What can hang from each mark:
J490: J22 J996
J996: J29 J490 J956
J235: J528 J956
J29: J638 J996
J879: J29 J528
J956: J235 J996
J638: J29

Each row was made from one small tree. The marks that hang from a mark follow it in brackets, in the order of their numbers. Every link used is in the known rows. Write each row's tree.
Known rows:
J956{J996{J490}}: [-0.71 -0.91  3.25 -3.08 -1.17  0.48  1.53  2.08 -2.22  1.60 -0.08  0.01
 -1.74 -1.12  3.13  0.94  0.11 -0.09  1.69  3.48  0.00  2.17]
J996{J956}: [-1.87  0.17  1.92 -2.68 -0.32 -0.49  1.81  0.97 -2.32  1.16 -1.09 -0.90
 -1.33 -0.29  2.19 -0.08  0.93 -0.02  2.28  2.68 -2.08  1.83]
J235{J528 J956{J996{J29 J490}}}: [-4.44 -1.93  2.90 -3.40 -2.14 -0.83  2.27  2.26 -2.06  1.60 -0.81  0.85
 -1.34  0.48  1.30  2.51 -1.26  0.89  1.07  3.95  0.97  1.93]
J235{J528 J956}: [-2.01 -2.29  1.57 -3.26 -0.36 -0.42  1.89  0.95 -2.16  0.81 -1.76  0.48
 -0.42  0.74  1.10  1.19  0.44  1.31  1.38  1.93 -0.12  1.27]
J956{J235 J996}: [ 0.25 -1.55  2.27 -2.69 -0.76 -0.13  1.51  1.47 -2.63  0.91  0.03 -1.20
 -0.62 -1.58  3.78 -0.41  0.18  0.79  1.46  4.37  0.36  2.57]
J956{J235 J996{J29}}: [-1.66 -1.87  1.87 -2.69 -1.63 -0.98  2.06  1.85 -2.07  1.08 -0.31 -1.05
 -0.38 -1.72  4.00  0.03 -0.05  1.17  1.33  4.74  0.05  3.13]
J996{J29 J490}: [-3.54 -0.96  2.30 -2.83 -1.33 -0.53  2.51  2.34 -1.66  1.59 -0.53  0.19
 -1.02 -1.47  2.43  0.68 -0.49  0.16  1.98  2.56 -1.42  2.51]
J879{J29{J996}}: [-1.92 -2.49  2.84 -1.60 -0.44 -0.51  2.11  2.91 -1.59  2.71 -0.56 -0.66
 -0.38 -0.04  3.57 -0.10  2.05  1.29  2.56 -0.26 -1.11  1.71]
J29{J638}: [ 0.55 -1.30  1.90 -2.64 -0.24 -0.08  1.58  3.03 -2.15  0.60 -1.44 -2.14
 -0.85 -1.16  2.97  0.09  1.65  0.70  2.10  1.89 -0.90  1.79]
J956{J235 J996{J29 J490}}: [-3.09 -1.13  3.23 -2.90 -1.52 -0.41  2.26  2.57 -2.34  1.65  0.71 -0.72
 -1.02 -2.13  3.62  0.08 -1.68  0.30  1.29  4.83  0.41  3.13]
J956{J235 J996{J490{J22}}}: [-1.17 -0.79  3.42 -3.68  0.74  1.59  0.06  2.43 -2.58  1.32  0.93 -0.87
 -2.67 -1.47  3.89 -0.65 -1.63  0.91  1.73  4.60  0.74  3.50]
J29{J638 J996{J490}}: [-0.26 -1.26  3.98 -2.33 -0.42  0.08  1.23  4.83 -2.13  1.74 -0.38 -2.15
 -1.58 -1.36  2.66  0.32 -0.48  0.40  2.37  0.55  0.10  2.09]
J879{J29}: [-2.21 -1.81  1.86 -1.72 -0.34 -0.02  2.27  1.31 -1.69  2.28 -0.60 -0.11
 -0.34 -0.24  3.56  0.13  2.26  1.22  2.19  1.64 -1.78  1.70]
J956{J235{J528} J996{J29 J490}}: [-3.72 -1.29  3.26 -2.90 -1.60 -0.40  2.24  2.26 -1.81  0.86  0.27  0.31
 -1.10 -0.49  3.55  0.70 -2.08 -0.06  0.62  5.39  1.36  2.43]
J638{J29}: [-1.65 -1.46  0.52 -2.20 -1.10 -1.68  2.18  1.50 -1.61  1.23 -1.24 -0.34
 -0.33 -0.55  2.59 -0.39  1.47  0.65  1.82  1.89 -1.46  2.25]
J490{J22 J996}: [-0.35 -1.29  1.40 -4.37  3.08  0.47  0.13  0.53 -1.79  0.84 -1.35 -0.15
 -1.99 -0.60  3.69  0.04  0.46  0.80  2.44  0.90 -0.52  3.56]
J235{J528 J956{J996{J29}}}: [-3.26 -2.61  1.84 -3.47 -2.16 -1.56  2.37  1.62 -2.00  0.98 -1.88  0.53
 -0.56  0.83  1.71  2.12  0.36  1.67  1.01  3.80  0.51  2.22]
J638{J29{J996}}: [-1.24 -1.96  1.34 -1.70 -1.11 -2.25  1.77  3.10 -1.40  1.58 -1.13 -0.81
 -0.31 -0.53  2.62 -0.52  1.23  1.10  2.28  0.04 -0.94  2.52]
J490{J996{J29{J638} J956}}: [-3.33  0.01  2.42 -3.01  0.92 -1.67  2.27  2.03 -2.37  1.23 -1.74 -2.12
 -1.77 -0.63  3.20  0.48  0.18 -0.21  2.15  2.22 -0.75  2.68]
J956{J235}: [-0.27 -1.64  1.61 -2.54  0.31 -0.05  1.81  1.14 -2.24  1.04 -0.19 -1.16
 -0.10 -1.82  3.05 -0.92  0.02  0.77  1.74  3.02 -0.47  2.35]
J879{J29{J638 J996} J528}: [-1.23 -2.21  3.40 -1.36 -0.30 -0.48  1.84  4.58 -1.42  0.30 -0.74 -2.06
 -0.28 -0.85  3.96  0.07  2.80  1.22  2.74  0.48 -1.02  2.03]
J956{J235 J996{J29{J638} J490}}: [-2.25 -1.00  3.82 -2.69 -1.46 -0.39  1.84  3.85 -2.83  1.40  0.56 -2.18
 -1.61 -2.16  3.87  0.10 -1.52  0.36  1.13  4.93  0.85  2.94]
J235{J528}: [-0.77 -1.84  1.58 -2.74 -0.44 -0.10  2.18  1.24 -1.59  0.25 -1.66  0.74
 -0.44  0.26  2.48  1.03  1.01  0.05  1.42  2.18 -0.55  1.28]
J879{J29{J638 J996{J956}}}: [-2.76 -0.36  4.06 -1.32 -0.18 -0.61  1.77  4.49 -2.30  2.55 -0.68 -2.78
 -1.42  0.26  3.62 -0.03  1.60  0.62  2.13  0.63 -1.33  1.68]

Write each row's tree:
[-4.33  0.55  2.87 -2.60  0.48 -1.05  0.32  3.86 -1.88  2.12  0.16 -1.54
 -3.11  0.06  2.33 -0.82 -1.19  0.38  2.57  1.38 -1.17  3.28] : J638{J29{J996{J490{J22} J956}}}
[-3.77 -0.43  2.31 -1.59 -0.42 -2.17  1.99  2.99 -2.06  0.55 -0.38 -1.46
 -0.70  0.65  2.70 -1.10 -1.36 -0.20  1.23  2.44  0.22  2.35] : J638{J29{J996{J956{J235{J528}}}}}
[-5.98  0.17  3.21 -2.79 -0.54 -0.46  2.75  1.94 -2.35  0.84  0.34 -0.20
 -1.63 -0.53  2.42  0.14 -2.84 -1.04  0.84  4.83 -0.16  2.22] : J996{J29 J490 J956{J235{J528}}}
[-1.80 -1.59  1.85 -3.01  1.06 -1.31  2.02  2.26 -2.15  0.95 -1.77 -1.54
 -0.83 -1.40  3.51  0.62  0.96  0.41  2.18  1.37 -0.28  2.91] : J490{J996{J29{J638}}}
[-3.10 -0.13  1.92 -1.90 -1.17 -2.52  1.79  3.05 -1.94  1.65 -0.88 -1.55
 -1.17  0.06  2.37 -0.77  0.68  0.31  2.31  1.36 -1.65  2.33] : J638{J29{J996{J956}}}
[-2.27 -1.18  2.89 -4.37  0.06  0.98  0.04  2.03 -2.48  2.05 -0.10 -0.33
 -2.73 -0.36  1.85  0.92 -0.63  1.63  2.03  3.31  0.24  3.00] : J235{J956{J996{J490{J22}}}}
[ 0.05 -1.55  2.52 -2.80 -0.70 -0.12  1.65  1.54 -2.25  0.12 -0.30 -0.16
 -0.54 -0.06  3.77  0.57 -0.18  0.21  0.94  4.55  1.31  2.03] : J956{J235{J528} J996}
[-2.85 -0.05  2.33 -2.68  0.26  0.08  2.00  0.89 -2.30  0.28 -0.36 -0.83
 -0.75  0.12  2.69 -0.29 -0.78 -0.44  1.17  4.01 -0.25  1.65] : J996{J956{J235{J528}}}
[-2.44 -1.60  3.41 -3.53 -1.19  0.24  1.64  1.76 -2.35  1.26 -0.40  0.71
 -1.50  0.60  1.10  1.94 -0.62  0.55  1.11  3.60  1.49  1.30] : J235{J528 J956{J996{J490}}}
[-2.61 -2.36  2.43 -3.35 -2.00 -1.36  1.97  3.19 -2.16  0.81 -2.07 -0.95
 -1.08  0.68  1.97  2.24  0.53  1.84  1.05  3.71  1.08  2.11] : J235{J528 J956{J996{J29{J638}}}}
[-3.36  0.81  3.06 -3.60  1.06  1.15  0.35  2.04 -2.32  1.62 -0.20 -0.56
 -3.20 -0.77  2.27 -0.02 -1.16 -0.04  2.27  3.00 -1.74  2.66] : J996{J490{J22} J956}
[-0.78 -0.71  3.28 -3.76  0.10  1.16  0.15  2.35 -1.82  1.59 -0.13 -0.34
 -2.91 -0.90  3.59  0.64 -0.42  0.67  2.05  3.59 -0.32  3.01] : J956{J996{J490{J22}}}
[-2.97 -0.90  2.69 -3.83 -0.87  0.04  0.64  2.85 -1.55  1.69 -0.70 -0.18
 -2.70 -1.06  3.56  0.97 -0.62  1.00  1.98  3.89 -0.61  3.66] : J956{J996{J29 J490{J22}}}
[-2.02 -2.59  2.98 -1.52 -0.27 -0.52  2.03  2.83 -1.29  0.67 -0.55 -0.51
  0.02 -0.76  3.62 -0.05  2.50  1.29  2.97  0.30 -1.64  2.24] : J879{J29{J996} J528}
[-5.42  0.42  2.76 -2.76 -1.10 -0.75  2.60  1.98 -2.28  1.79 -0.37 -0.43
 -1.80 -1.04  2.13  0.41 -1.04 -0.64  1.87  3.30 -1.97  2.22] : J996{J29 J490 J956}
[-2.77  0.05  2.60 -3.11  2.44 -0.43  2.05 -0.13 -2.56  0.08 -0.44 -0.65
 -1.01  0.42  3.29 -0.22 -1.40 -0.88  1.20  2.98  0.73  2.09] : J490{J996{J956{J235{J528}}}}
[-2.60 -1.45  2.70 -1.98 -1.06 -1.66  1.79  3.74 -1.50  2.09  0.12 -0.65
 -1.24 -0.84  2.13 -0.45 -0.67  0.21  2.21  0.44 -0.56  2.66] : J638{J29{J996{J490}}}
[-5.59  0.64  3.04 -2.60 -0.50 -0.49  2.66  2.09 -2.68  1.67  0.83 -1.05
 -1.54 -1.86  2.51 -0.57 -2.58 -0.47  1.56  4.36 -0.85  2.65] : J996{J29 J490 J956{J235}}
[-2.27  0.40  4.48 -3.13  1.34  0.56 -0.20  5.10 -2.43  1.74 -0.47 -2.89
 -3.49 -0.57  2.73 -0.12 -1.29  0.34  2.61  1.55 -0.58  2.91] : J29{J638 J996{J490{J22} J956}}
[-2.80 -1.01  2.66 -2.58 -1.06 -0.41  2.31  3.89 -1.90  1.59 -0.67 -1.37
 -1.35 -1.73  2.66  0.63 -0.31  0.35  2.10  2.75 -0.83  2.32] : J996{J29{J638} J490}
[-2.91 -1.24  2.40 -2.65  0.28 -0.83 -0.02  3.92 -1.35  2.09 -0.15 -0.71
 -2.27 -0.58  2.70 -0.88 -0.84  1.02  2.70  0.47 -0.70  3.43] : J638{J29{J996{J490{J22}}}}
[-1.84 -1.53  3.09 -3.53 -1.24  0.05  1.68  1.76 -2.74  2.18  0.08 -0.28
 -1.76 -0.53  1.14  1.17 -0.36  1.07  1.73  3.34  0.37  1.86] : J235{J956{J996{J490}}}
[-2.40 -0.69  3.38 -2.18  0.40 -0.54  1.56  2.70 -2.31  0.57 -0.40 -1.23
 -0.65  0.19  2.83 -0.37 -1.12 -0.22  1.49  2.31  0.30  2.01] : J29{J996{J956{J235{J528}}}}
[-2.54  0.19  2.30 -3.95  4.02  0.34  0.07  0.05 -2.74  0.89 -0.18 -1.65
 -2.31 -0.92  3.67 -1.28 -1.26  0.38  2.08  2.73 -0.13  3.66] : J490{J22 J996{J956{J235}}}
[-1.93 -1.55  1.77 -4.02  2.31 -0.60  0.48  2.44 -1.71  0.73 -1.87 -1.48
 -2.09 -0.87  3.83  0.20  0.25  1.11  2.37  1.37 -0.29  3.95] : J490{J22 J996{J29{J638}}}
[-3.63  0.17  2.21 -4.13  2.19 -0.75  0.60  2.29 -2.28  1.05 -1.78 -2.33
 -2.65 -0.34  3.41  0.23 -0.14  0.58  2.27  1.99 -1.01  3.74] : J490{J22 J996{J29{J638} J956}}
[-3.11 -0.78  2.51 -3.50  0.26  0.36  0.65  4.25 -1.79  1.46 -0.95 -1.49
 -2.58 -1.53  3.04  0.26 -0.97  0.93  2.15  2.78 -1.06  3.41] : J996{J29{J638} J490{J22}}
[-3.23 -0.26  2.23 -1.67 -0.61 -2.19  1.91  2.98 -2.30  1.43  0.14 -2.28
 -0.86 -0.68  2.75 -1.72 -0.83  0.31  1.91  2.15 -0.57  2.88] : J638{J29{J996{J956{J235}}}}
[-2.74 -2.49  1.55 -3.30 -2.03 -1.61  2.25  1.82 -2.43  1.84 -1.52 -0.41
 -0.62 -0.65  1.63  1.48  0.81  1.95  1.73  3.37 -0.26  2.65] : J235{J956{J996{J29}}}
[-3.59  0.13  2.62 -3.04  1.62 -1.37  2.23  1.88 -2.81  0.81 -0.40 -2.89
 -1.31 -1.40  3.59 -0.60 -1.18 -0.04  1.57  3.19  0.22  3.10] : J490{J996{J29{J638} J956{J235}}}
[-4.43  0.32  3.45 -1.79 -0.43 -1.49  2.11  3.36 -2.40  2.12  1.11 -2.03
 -1.92 -1.11  2.31 -1.72 -2.53 -0.30  1.90  2.39 -0.12  2.80] : J638{J29{J996{J490 J956{J235}}}}
[-1.14 -2.37  2.20 -3.54 -1.36 -0.34  1.68  1.18 -2.33  0.73 -1.66  0.57
 -0.92  1.19  1.62  1.87  0.72  1.40  1.16  3.27  0.75  1.40] : J235{J528 J956{J996}}
[-1.78 -1.67  2.48 -1.87 -0.20  0.02  2.33  2.98 -1.79  0.02 -0.61 -1.76
 -0.48 -1.14  3.68  0.12  2.96  0.98  2.44  2.37 -1.83  1.58] : J879{J29{J638} J528}
